Each row was made from one path, in order. Every step used is in the known rows, and no mark comes twice. Write each row's path.
Known rows
c > k > n > f > b: [-0.09 -0.34 -1.35 -0.38 -0.61 -0.88 -0.85  2.24  1.91  1.47  1.60  0.86
  0.81 -4.66 -0.98  1.49  0.89 -0.16 -0.59 -1.79]
f > b: [ 0.22 -0.90 -1.47  0.38 -0.12 -1.22 -0.04  2.40 -0.23  1.91 -0.71  0.26
  0.84 -5.22 -2.48  0.05  0.28 -1.69 -0.71 -0.78]
c > k: [ 0.00 -0.25 -1.20  0.92  2.29  1.81 -0.09 -1.05  0.12 -1.03 -0.03 -0.93
  2.04  1.99  3.56  0.76  1.11 -1.01 -0.31 -0.98]
v > c > f > b: [-0.17 -0.78 -1.73  0.71  2.39 -1.26  1.47  2.90 -0.18  2.32  0.13  0.64
  0.00 -3.07 -3.78 -4.74  0.54 -1.14  3.73 -0.21]
f > b > k > n: [ 0.06 -0.11 -0.62 -0.73 -0.76 -1.09 -1.48  0.17  1.29  0.05  0.73  0.24
 -0.83 -0.72 -0.64  0.69 -0.58  0.58 -2.66  0.08]
k > n > v > c > f: [-0.28  0.43  0.87  0.60  2.26  1.20  1.64  0.03  0.07  0.08  1.64  0.92
 -0.51  4.65 -1.89 -5.62  0.31  1.39  4.68  0.49]
c > f: [ 0.21 -0.11  0.02  0.82  2.87  0.52  0.12 -0.56 -0.52  0.76 -1.39  1.89
 -0.26  2.95 -1.63 -5.63  0.09 -1.55  1.51  0.00]
b > v > c > f: [-0.06 -0.16  0.65  1.25  2.63  0.43  2.10 -0.09 -1.56  0.86  0.93  0.74
 -0.62  4.94 -1.86 -7.36  0.12 -2.91  4.78  1.19]
k > c > f: [-0.18  0.15  0.84  0.87  2.73  1.08  3.45 -0.08  0.80 -0.09 -2.00  3.00
  0.17  1.86 -0.54 -5.10 -1.38 -0.57  2.63 -0.03]
f > b > k: [ 0.74 -0.82 -2.37  0.51 -0.31 -2.42 -0.46  1.15 -1.96  1.10 -1.85 -0.93
 -1.43 -2.39  0.03  0.05  0.04  1.62 -1.89 -0.02]
f > b > v > c > k: [-0.36 -0.48 -1.20  1.20  2.33  0.97  1.80  0.52 -0.75 -0.36  2.30 -2.23
  1.66  1.73  2.54 -1.18  1.33 -2.70  2.93 -0.05]
k > n > f: [ 0.16  0.59  1.60 -0.27 -3.23  1.14 -1.13 -0.78  2.12  0.19  2.12  2.27
  0.34  1.76  0.40  2.58  0.13  1.18 -1.24 -1.05]
c > v: [ 0.27 -0.52  0.91  0.64  0.40  1.35 -0.36 -0.70 -0.10 -0.25 -1.44  0.05
  0.78  2.16 -1.27  6.64  0.24 -2.22 -0.59  0.36]
n > f > b > v > c: [-0.11 -0.45  0.64  1.19 -1.57 -0.18  2.61  1.54 -1.61  1.39  2.96 -0.89
  0.22  0.87 -1.19 -1.71  0.37 -2.54  3.80  0.86]
v > c > k: [-0.40 -0.15 -0.92  1.20  2.08  2.21  2.04 -0.57  0.05 -0.99  1.71 -1.74
  2.06  3.43  3.37  0.16  1.29  0.35  3.41 -0.21]
b > k > n > v: [ 0.42  0.81  1.13 -0.54 -1.81  0.63 -1.49 -0.75 -0.18 -1.49  1.21 -0.54
 -0.72  2.17  0.72  1.86 -0.06  3.79 -2.86 -0.47]
k > n: [-0.18  0.26  1.46 -0.50 -1.16  1.29 -1.15 -1.16  2.23 -0.55  1.52  1.31
  0.86  1.79 -0.60  1.09 -0.76 -1.29 -2.03  0.08]
n > k: [ 0.23  0.34  0.85  0.58 -2.38  1.52 -0.34 -0.26 -1.07 -1.92 -2.21 -1.04
  0.20  1.36 -1.28  1.74 -2.58 -4.50 -1.58 -1.58]
n > k > c > v > b: [-0.71  0.65  2.61 -1.57 -1.02  0.94 -0.97 -1.68  0.47 -1.86 -2.96 -0.88
  0.77 -3.72 -0.52  4.91 -1.09 -2.74 -1.13  0.60]
v > b: [-0.16  0.39  1.67 -1.44 -1.44  0.22 -2.95 -2.32 -0.62 -0.12 -1.60 -0.63
  0.81 -3.55  0.00 -0.06  0.53 -1.25 -2.01  0.90]
v > b > f: [ 0.05  0.16  0.95 -1.12 -0.96  0.63 -2.77 -1.82 -0.55  0.98 -0.09  0.32
  1.41  1.59 -0.38  3.15  0.07 -4.20 -2.02  1.44]
f > b > k > c > v: [-0.05 -0.47  0.36  0.48  0.50  0.19  2.65  0.86  0.60 -0.71 -2.58  0.30
  0.05 -0.77 -0.15  6.89 -1.19 -0.03  0.09  0.24]
b > k: [ 0.88 -0.35 -0.95  0.72 -0.95 -0.88 -0.42 -1.01 -2.20 -0.11 -1.98 -0.71
 -1.36  2.13  1.74  0.45 -0.28  2.13 -2.06  0.52]

Which path is each row?
[-0.24 -0.27 -1.20 -0.19 -0.70 -0.66  0.21  2.49  1.89  1.47  2.53  0.49
  0.78 -3.96 -1.10  1.21  1.01  0.45  1.25 -1.43] -> v > c > k > n > f > b
[ 0.18 -0.49 -0.10  0.11 -0.48 -1.25 -0.92  1.27 -0.73  1.03  2.12 -0.19
  0.24 -1.76 -0.32 -1.11  0.53 -6.02 -1.88 -0.57] -> c > k > n > f > b > v
[-0.17  0.53  0.91 -1.59 -1.36 -0.36 -2.89 -2.09  1.09 -0.93  0.31 -0.26
 -0.83  0.02  0.63  0.69 -0.51  0.83 -3.24  0.90] -> v > b > k > n
[ 0.18  0.51  1.21 -1.38 -1.26  0.76 -3.06 -1.59 -0.91  0.50  0.37 -0.19
  1.17  1.62 -0.26  3.66  0.34 -2.47 -2.36  1.05] -> n > v > b > f
[ 0.02  0.17  0.15  0.90  2.74  0.15  3.21 -0.16  0.04 -0.26 -2.59  2.34
 -0.98  2.31  0.36 -5.18 -1.50  0.93  2.07  0.20] -> b > k > c > f
[-0.17  0.75  1.53 -0.45 -1.56  0.19  2.75 -0.79 -0.04 -1.82 -2.58  0.19
 -0.29 -1.97  2.90  1.17 -1.90  3.56 -0.97  0.42] -> n > v > b > k > c
[ 0.50 -0.73 -2.47  0.61  1.44 -2.46  0.63  1.55 -1.97  1.38 -1.30 -0.72
 -2.04 -0.82 -0.89 -3.29  0.27  2.09  1.24  0.39] -> v > c > f > b > k
[ 0.31  0.03 -0.01 -0.92 -0.61 -1.28 -2.70 -2.05 -2.01 -0.66 -2.83 -1.86
 -1.57 -0.79  1.11  2.93  0.41  1.30 -2.56  1.35] -> c > v > b > k
[-0.23 -0.06 -0.72 -0.54  0.51 -1.06 -0.42  0.53  1.26  0.28  1.43  0.29
 -1.27  0.49 -1.25 -1.74 -0.45  1.06  0.08  0.49] -> v > c > f > b > k > n
[-0.03 -0.08 -0.84 -0.74  0.55 -1.27 -1.48  0.25  1.30  0.25  0.52  0.68
 -1.24 -0.17 -1.20 -1.37 -0.49  0.43 -1.70  0.12] -> c > f > b > k > n
[ 0.18 -0.85 -1.90  0.47  2.57 -1.57  0.06  2.49 -0.13  2.32 -1.07  1.23
 -0.01 -4.05 -3.65 -4.26  0.44 -2.08  1.13 -0.70] -> c > f > b
[-0.76  0.28  0.42 -0.18  1.05  2.14  0.22 -1.01  2.68 -1.35  3.28 -0.34
  1.60  3.30  1.77  0.80  0.28 -0.33  1.10 -0.06] -> v > c > k > n
[-0.15 -0.09  0.28  1.23  2.68  0.92  2.17 -0.04 -0.60  0.84  0.38  1.13
 -0.22  4.38 -1.88 -6.23  0.26 -0.18  5.35  0.82] -> v > c > f
[ 0.64 -0.71 -2.66  0.45  1.48 -2.68 -0.43  1.27 -1.92  1.36 -2.20 -0.28
 -2.02 -1.52 -0.79 -2.97  0.13  1.41 -0.62  0.04] -> c > f > b > k
[ 0.51  0.52  0.14 -1.02 -1.63 -1.29 -2.67 -1.89 -2.60 -0.92 -2.03 -2.01
 -1.68 -1.09  1.93  0.45  0.48  3.66 -3.05  0.82] -> n > v > b > k
[-0.35 -0.35 -1.04  1.05  1.59  0.96  1.70  0.62 -0.50 -0.20  2.79 -1.87
  1.48  1.78  2.88 -0.61  1.57 -1.82  3.09 -0.47] -> n > f > b > v > c > k
[-0.26  0.60  0.88 -0.09 -1.75  1.70 -0.15 -0.72  2.41 -0.42  3.37  1.15
  0.91  2.77  2.05  2.29  0.81  1.83  0.87 -1.14] -> v > c > k > n > f
[ 0.81 -0.55 -2.18  0.33 -1.43 -2.47 -0.60  1.24 -1.59  1.26 -1.24 -0.36
 -1.72 -2.35  0.48  0.86  0.38  2.78 -1.69 -0.56] -> n > f > b > k
[-0.68  0.23  0.67 -0.13  0.96  1.80  0.13 -1.05  2.05 -1.36  3.69 -0.61
  1.36  3.67  1.83  0.01  0.21 -2.25  0.63  0.18] -> b > v > c > k > n
[-0.48  0.25  0.27 -0.46  1.14  1.84 -1.23 -1.37  2.77 -1.42  2.04  0.21
  1.60  2.27  1.88  1.24  0.15 -1.24 -1.53 -0.57] -> c > k > n
[-0.51  1.23  1.95 -2.32 -0.83  0.83 -3.87 -2.25  0.52 -1.79  0.49 -1.54
  0.84 -2.94  1.15  0.92  1.07  1.00 -2.70  0.12] -> c > k > n > v > b
[ 0.04  0.73  1.39 -1.14 -2.97  0.02 -2.43 -1.44  1.50 -0.30  1.07  1.03
 -0.88  0.75  0.83  4.29  0.44  2.15 -1.95 -0.38] -> c > v > b > k > n > f
[-0.21  0.38  0.54  0.29 -1.52  0.55  1.88  1.11 -0.20 -0.30  3.17 -1.45
 -0.27  1.73 -0.67  0.41  0.30  4.01  3.16  0.51] -> f > b > k > n > v > c
[ 0.34 -0.57 -1.16  0.28 -1.67 -1.27 -0.29  2.53  0.29  2.25  0.21  1.12
  0.49 -5.22 -1.94  1.14  0.76 -0.03 -0.40 -1.59] -> n > f > b
[-0.14 -0.53 -1.45  0.58  2.15 -1.15  1.37  3.06 -0.44  1.96  0.52  0.30
 -0.13 -3.01 -3.67 -4.32  0.73  0.06  3.54 -0.44] -> n > v > c > f > b
[ 0.39  0.15 -0.17 -0.87 -1.29 -1.41 -2.53 -2.09 -2.28 -0.42 -2.51 -1.58
 -1.44 -1.23  1.74 -0.03  0.24  1.96 -2.79  1.16] -> v > b > k
[-0.40  1.15  2.55 -2.32 -1.95  0.57 -3.81 -2.17  0.31 -1.27  0.26 -0.95
  0.45 -3.23 -0.10  0.86  0.65  0.98 -2.95  0.42] -> k > n > v > b
[ 0.50 -0.45 -2.26  0.53  1.17 -2.36  0.49  1.71 -2.19  1.04 -0.94 -1.04
 -2.18 -0.79 -0.79 -2.93  0.45  3.21  1.01  0.13] -> n > v > c > f > b > k
[ 0.10  0.18  0.77  0.78 -1.18  0.47  4.40 -0.22  0.19 -1.28 -2.50  1.14
 -0.05  0.33  2.80  1.17 -2.38  2.52 -0.34  0.28] -> b > k > c
[ 0.05 -0.01 -0.04  0.56 -1.54 -0.65  4.19  1.46  0.65 -0.27 -2.02  1.40
 -0.30 -2.78  1.88  1.45 -1.87  2.97  0.01 -0.53] -> n > f > b > k > c
[-0.28  0.10  1.94  0.60 -0.44  2.10  2.72  0.16  0.97 -2.25 -2.78  0.30
  0.81  1.10 -0.75  7.64 -2.46 -3.02  0.20 -0.47] -> n > k > c > v
